Every row comes from one small tree of marks. Brackets hold a mark, then the marks that hang from it, in the order of their numbers. Every link used is in the known rows. Which tree was each row made from?
Known rows:
{j_281 {j_779 {j_225 j_431 j_475}}}: [-0.52 -0.35  0.68 -2.17  0.41 -2.29 -0.53  0.19 -0.56 -0.61 -0.21  1.21
  1.16 -0.36  1.00 -0.55  1.26  4.69  0.79  0.27  1.34  1.18 -1.20]
{j_937 {j_151 j_529}}: [-0.34 -0.86 -1.54  0.13  0.20 -0.74 -0.70  0.59  1.06 -1.18  0.81 -0.59
  0.76  0.40 -0.09 -0.25  0.22  0.72 -0.78  0.18  0.36  0.90 -1.50]
{j_281 {j_779 {j_225 j_151 j_431 {j_475 j_390}}}}: [-1.55  0.33  0.47 -1.75  1.11 -3.68 -0.15 -2.34 -1.06 -0.94 -0.42  0.35
  2.12 -0.33  1.42 -1.22  0.02  5.89  0.55  0.13  1.50  2.47 -1.99]
{j_529 j_151}: [ 0.67  0.41  1.08  0.10  0.19 -0.72  0.00 -0.90  0.70 -0.20  1.16  0.13
 -0.43 -1.06  0.19 -0.47  0.44  0.44  0.24 -0.15  0.16  0.11 -0.44]
{j_258 {j_475 j_390}}: [ 0.13  0.30 -1.21 -0.47 -0.49 -0.23  0.19 -1.65 -0.67 -0.01 -0.74  0.17
  1.05  0.25  1.57 -1.67 -0.52  2.15 -0.07 -0.75  0.11  1.22 -0.87]
{j_281 {j_779 {j_225 {j_151 j_937} j_431 {j_475 j_390}}}}: [-1.39 -0.28  0.08 -0.79  1.15 -4.03 -1.01 -3.26 -0.75 -0.51 -0.46  0.74
  2.02 -1.03  2.60 -1.65  0.56  5.10  0.09  0.97  1.61  2.42 -2.49]
{j_281 {j_779 {j_225 j_151}}}: [-1.21 -0.52  0.03 -1.37  0.94 -2.24 -0.18 -0.92 -0.11 -1.52 -0.25  0.04
  1.05 -0.50  1.02 -0.30  0.64  2.95 -0.68  0.50  0.24  1.27 -0.94]
{j_258 j_475}: [ 0.44  0.02 -0.40 -0.47 -0.68  0.28  0.13 -0.54 -0.24 -0.23 -0.37  0.64
  0.26 -0.23  1.25 -0.70  0.48  1.12  0.15 -0.39  0.13  1.09 -0.58]
{j_151 j_529}: [ 0.05 -0.43 -0.69 -0.11  0.19  0.16 -1.28  0.45  0.77 -0.40  0.48 -0.64
  0.35  0.59 -0.77 -0.41  0.35  0.66 -1.06  0.29  0.41 -0.18 -0.77]
{j_779 {j_225 j_151 j_431 {j_475 j_390}}}: [-1.01  0.64  0.55 -0.74  1.22 -2.93 -0.48 -1.69 -1.61 -0.12 -0.12 -0.18
  1.74  0.06  1.17 -0.65  0.10  4.86 -0.14 -0.21  0.81  2.61 -1.32]
{j_225 {j_151 j_50 j_937} j_431 {j_475 j_390}}: [-1.02  0.64  0.26  0.45  0.51 -3.35 -1.53 -3.46 -0.13 -0.33 -0.22  0.49
  1.43 -0.99  1.70 -1.89 -0.19  1.50  0.25  0.21  1.06  1.46 -2.53]
{j_529 {j_151 j_50}}: [ 0.72  0.40  0.95 -0.10 -0.04 -1.67 -1.05 -0.63  1.40 -0.98  0.93  0.34
 -0.19 -1.47 -0.05 -1.44  0.94 -0.41  0.03 -0.29 -0.22 -0.57 -0.90]
{j_225 j_475}: [-0.19  0.74  0.99 -0.46 -0.17 -0.43 -0.48  0.01 -0.19 -0.50  0.02  0.24
  0.08  0.49  0.11 -0.16  0.42  0.97 -0.07 -0.29  0.78  0.52 -0.06]
{j_281 j_779}: [-0.66 -0.38 -0.09 -1.10 -0.07 -0.71  0.41 -0.77  0.42 -0.92 -0.21  0.55
  0.36 -0.43  0.18 -0.55  0.01  1.05  0.44  0.34  0.75 -0.08 -0.78]
{j_856 j_390}: [ 0.07  0.25  0.38  0.59  0.25  0.14  0.77 -1.17 -0.57 -0.90 -0.08 -0.24
  0.44 -0.06 -0.36 -0.94 -0.64 -0.63 -0.45  0.39 -0.11 -0.12  0.50]
{j_762 j_390}: [ 0.08  0.60  0.07 -1.24 -0.11 -0.87  0.20  0.18  0.05 -0.06 -0.56  0.20
  0.72 -0.37 -0.33 -0.91 -0.36  0.72 -0.35  0.10 -0.09 -0.78 -0.46]
{j_225 {j_151 j_937} j_431 j_475}: [-0.74  0.48  1.37  0.41  0.29 -1.71 -0.28 -2.61 -0.45  0.11  0.44  0.92
  0.41 -1.27  1.55  0.10  0.28  1.36  0.66  0.68  1.32  2.24 -1.95]
{j_225 {j_151 j_50 j_529 j_937} {j_475 j_390}}: [-1.21  0.35 -0.60  0.52  0.45 -2.85 -3.07 -2.68  1.10 -1.62  0.13 -0.58
  1.66  0.19  0.76 -2.61  0.65  1.08 -1.78  0.26  1.07  0.64 -2.52]
{j_281 {j_779 {j_225 j_151 j_431}}}: [-1.00 -0.61  0.37 -1.36  1.12 -2.58  0.42 -1.35 -0.43 -0.76  0.04  0.49
  1.33 -1.28  0.92 -0.21  0.49  3.91  0.56  0.57  0.62  1.84 -1.75]
{j_529 {j_151 j_50 {j_225 j_431}}}: [ 0.86 -0.37  1.34 -0.79  0.77 -2.65 -1.28  0.06  1.48 -0.91  1.01  0.48
  0.42 -1.77 -0.59 -2.23  1.28  1.08  0.42  0.47  0.57 -0.02 -1.61]
{j_475 j_390}: [-0.33  0.20 -0.67  0.09  0.22 -0.75  0.05 -1.34 -0.46  0.31 -0.40 -0.46
  0.78  0.52  0.27 -1.02 -0.90  0.92 -0.21 -0.17  0.06 -0.02 -0.29]
{j_779 j_225}: [ 0.11 -0.56 -0.37 -0.34  0.57 -1.01 -0.96  1.27 -0.43 -0.08 -0.22 -0.15
  0.50  0.10  0.62 -0.10  1.26  1.62 -0.93  0.11 -0.68  0.21  0.38]

Write each row's tree:
[-0.70 -0.02  0.31  0.22  0.28 -2.52 -2.67 -1.74  1.09 -1.07  0.70  0.34
  1.19 -0.92  0.51 -1.34  1.14  1.21 -0.45  0.59  1.45  1.17 -2.82]  {j_225 {j_151 j_50 j_529 j_937} j_431 j_475}
[ 0.77 -0.14  0.54  0.84  0.08 -1.83 -1.72 -1.79  1.69 -0.70  0.80  0.74
 -0.30 -2.01  1.24 -1.91  1.56 -0.94 -0.14  0.58 -0.34 -0.70 -1.14]  {j_529 {j_151 j_50 j_937}}
[-0.87  0.25 -0.25  0.29  0.64 -3.28 -2.59 -3.31  0.66 -0.67  0.29 -0.13
  1.79 -0.50  0.82 -2.39  0.11  1.87 -0.60  0.34  1.57  1.33 -3.29]  {j_225 {j_151 j_50 j_529 j_937} j_431 {j_475 j_390}}
[-0.36 -0.66 -0.53  0.58  0.45 -2.12 -2.17 -1.99  1.32 -0.57  0.73 -0.16
  1.03 -1.40  0.41 -1.27  0.92  0.03 -0.59  0.97  0.50  0.74 -2.93]  {j_225 {j_151 j_50 j_529 j_937} j_431}
[-0.23 -0.77 -0.37 -0.27  0.43 -2.46 -4.44  1.17  2.13 -1.97  0.03 -0.11
  1.19  0.64  0.07 -2.94  2.61  0.54 -2.48  1.00  1.21 -0.71 -1.66]  {j_151 j_50 {j_225 j_475} j_529 j_937}
[-1.23  1.37  0.76 -0.14  0.50 -1.59 -0.04 -2.49 -0.70 -0.76 -0.23 -0.53
  1.06  0.61  0.58 -0.86 -0.77  2.06 -0.44 -0.41  1.21  1.82 -0.92]  {j_225 j_151 {j_475 j_390}}
[ 0.28  0.07  1.63  0.04  0.65 -2.35 -1.88 -0.46  1.29 -0.95  0.92  0.45
  0.07 -0.66  1.21 -2.17  2.27  0.98 -0.83  0.87  1.30  0.34 -0.96]  {j_529 {j_151 {j_225 j_475} j_937}}
[-0.47 -0.83  0.17 -1.05  0.32 -3.17 -1.36  1.27  1.00 -1.89  0.03  0.57
  1.34 -0.11  0.01 -1.79  1.40  1.87  0.18  0.19  1.24  1.60 -2.06]  {j_937 {j_151 j_50 {j_225 j_431 j_475}}}
[-0.21  0.12  0.43 -1.07  0.65 -3.02 -1.86 -0.15  0.32 -0.85 -0.58  0.07
  1.71  0.32 -0.45 -2.81  0.60  2.76 -0.27 -0.13  1.29  0.59 -1.65]  {j_151 j_50 {j_225 j_431 {j_475 j_390}}}
[-0.85 -0.77 -1.22 -0.97  0.73 -3.61 -2.74  0.47  1.41 -2.04  0.19 -0.40
  2.46  0.75 -0.29 -2.99  0.79  3.44 -0.92  0.15  1.61  1.40 -3.17]  {j_937 {j_151 j_50 {j_225 j_431 {j_475 j_390}} j_529}}
[-0.50 -0.52 -0.79  0.85  0.46 -1.90 -2.78 -1.61  1.61 -1.41  0.49 -0.37
  0.85 -0.80  0.64 -1.57  1.01 -1.04 -1.82  0.90  0.13  0.02 -2.09]  {j_225 {j_151 j_50 j_529 j_937}}
[-0.29 -0.67 -0.94 -0.39  0.83 -3.28 -3.92 -0.57  1.29 -1.05 -0.05 -0.11
  2.05  0.43  0.34 -3.58  1.49  2.46 -1.45  0.95  1.64  0.12 -2.84]  {j_151 j_50 {j_225 j_431 {j_475 j_390}} j_529 j_937}
[-0.61  0.02  0.88  0.13  0.88 -2.60 -1.27 -1.43 -0.95 -0.01  0.20  0.54
  1.03 -1.12  2.23 -0.15  1.52  2.91 -0.08  0.69  0.53  2.29 -1.37]  {j_779 {j_225 {j_151 j_937} j_431 j_475}}
[-0.12 -0.81 -0.01 -0.31  0.68 -1.73 -2.90  0.54  1.05 -0.53  0.65  0.24
  1.07  0.19  0.32 -1.66  1.87  2.34 -0.91  1.23  1.98  0.74 -2.19]  {j_151 {j_225 j_431 j_475} j_529 j_937}
[ 0.33  0.14  1.07 -0.15  0.84 -4.19 -2.59 -1.94  1.27 -0.71  0.53  0.80
  1.06 -1.37  1.14 -3.73  1.43  2.26 -0.05  0.55  1.46  0.41 -2.53]  {j_529 {j_151 j_50 {j_225 j_431 {j_475 j_390}} j_937}}
[-0.22 -1.71 -1.33 -0.93  0.69 -2.60 -2.07  1.66  1.93 -1.73  0.46 -0.21
  1.60 -0.15 -0.76 -1.95  1.31  1.57 -0.65  0.77  0.90  0.82 -2.85]  {j_937 {j_151 j_50 {j_225 j_431} j_529}}
[-1.64  0.28 -0.02 -1.77  0.81 -4.19 -1.67 -1.67  0.10 -2.34 -0.96  0.04
  2.23  0.17  1.17 -2.36  0.77  4.00 -1.15 -0.12  0.83  1.13 -1.70]  {j_281 {j_779 {j_225 {j_151 j_50} {j_475 j_390}}}}
[-0.12 -0.21  0.09 -1.23  0.37 -2.12 -3.58  2.08  1.89 -2.27  0.34 -0.71
  1.26  1.30 -1.23 -2.49  2.11  1.34 -2.32  0.21  1.27 -0.56 -1.26]  {j_151 j_50 {j_225 j_475} j_529}
[-0.61  0.45  0.96 -0.79  0.40 -2.13 -1.91 -0.98  0.67 -1.47  0.82 -0.10
  1.29 -0.19 -0.77 -0.91  0.66  1.85 -0.21 -0.19  1.41  1.34 -2.57]  {j_225 {j_151 j_50 j_529} j_431 j_475}
[-0.42 -1.55 -1.61 -0.63  0.53 -2.27 -2.55  2.02  2.33 -2.60  0.22 -0.79
  1.44  0.49 -0.64 -2.25  1.71  0.43 -2.12  0.61  0.45  0.15 -2.15]  {j_937 {j_151 j_50 j_225 j_529}}
[-0.27 -1.15 -1.00  0.32  1.01 -3.06 -3.00 -0.79  0.77 -0.79  0.48 -0.12
  1.38 -1.37  1.19 -1.33  1.89  1.90 -1.52  1.00  0.03  0.93 -2.52]  {j_779 {j_225 {j_151 j_50 j_529 j_937} j_431}}
[ 0.18 -0.58  0.58 -0.36  0.36 -2.70 -2.79  0.22  0.93 -0.81 -0.17  0.94
  1.05 -0.72  0.95 -2.17  1.96  1.15 -0.32  0.90  1.24  0.17 -1.80]  {j_151 j_50 {j_225 j_431 j_475} j_937}
[-0.77  0.54  1.01  0.20  0.23 -2.55 -1.59 -2.39  0.26 -0.68  0.11  0.99
  0.79 -1.53  1.45 -0.93  0.84  0.69  0.49  0.28  0.99  1.42 -2.16]  {j_225 {j_151 j_50 j_937} j_431 j_475}
[-0.89  0.83  0.76 -0.42  0.41 -0.90 -1.34 -0.55  0.53 -1.33  0.89 -0.83
  0.87  0.78 -0.47 -0.29  0.34  1.51 -1.22  0.02  1.32  1.36 -1.27]  {j_225 {j_151 j_529} j_475}
[-0.29 -0.23 -0.44 -1.22  0.69 -2.87 -3.05  0.54  1.06 -1.32 -0.03 -0.61
  2.15  1.17 -1.00 -3.09  0.83  3.15 -1.18  0.12  1.90  0.19 -2.51]  {j_151 j_50 {j_225 j_431 {j_475 j_390}} j_529}
[-1.19 -0.41  0.57 -1.97  0.95 -2.79 -1.31 -0.63  0.04 -1.49  0.54  0.18
  1.87 -0.18  0.47 -0.56  1.10  5.52 -0.44  0.52  1.91  2.14 -2.32]  {j_281 {j_779 {j_225 {j_151 j_529} j_431 j_475}}}
[ 0.55  0.42  2.01 -0.98  0.41 -2.86 -2.28  0.67  1.82 -2.01  0.61  0.17
  0.44 -0.35 -0.43 -2.55  2.04  1.20 -0.90  0.04  0.91 -0.23 -0.95]  {j_529 {j_151 j_50 {j_225 j_475}}}
[-0.37 -0.52 -1.08 -0.21  0.59 -3.04 -4.46 -0.07  1.74 -1.76 -0.33 -0.53
  1.71  1.19  0.41 -3.81  1.57  1.45 -2.74  0.73  1.29 -0.60 -2.05]  {j_151 j_50 {j_225 {j_475 j_390}} j_529 j_937}
[-1.26  0.81  0.29 -0.49  1.06 -2.58 -0.90 -1.31 -1.17 -0.81 -0.39 -0.65
  1.57  0.94  1.09 -0.98  0.29  3.67 -1.32 -0.48  0.35  1.91 -0.55]  {j_779 {j_225 j_151 {j_475 j_390}}}
[-0.60 -0.61 -0.80 -0.49  0.79 -2.32 -2.73  0.60  0.88 -1.74  0.30 -1.09
  1.47  0.00 -0.09 -1.25  1.62  1.45 -2.55  0.24 -0.39  0.42 -1.17]  {j_779 {j_225 {j_151 j_50 j_529}}}
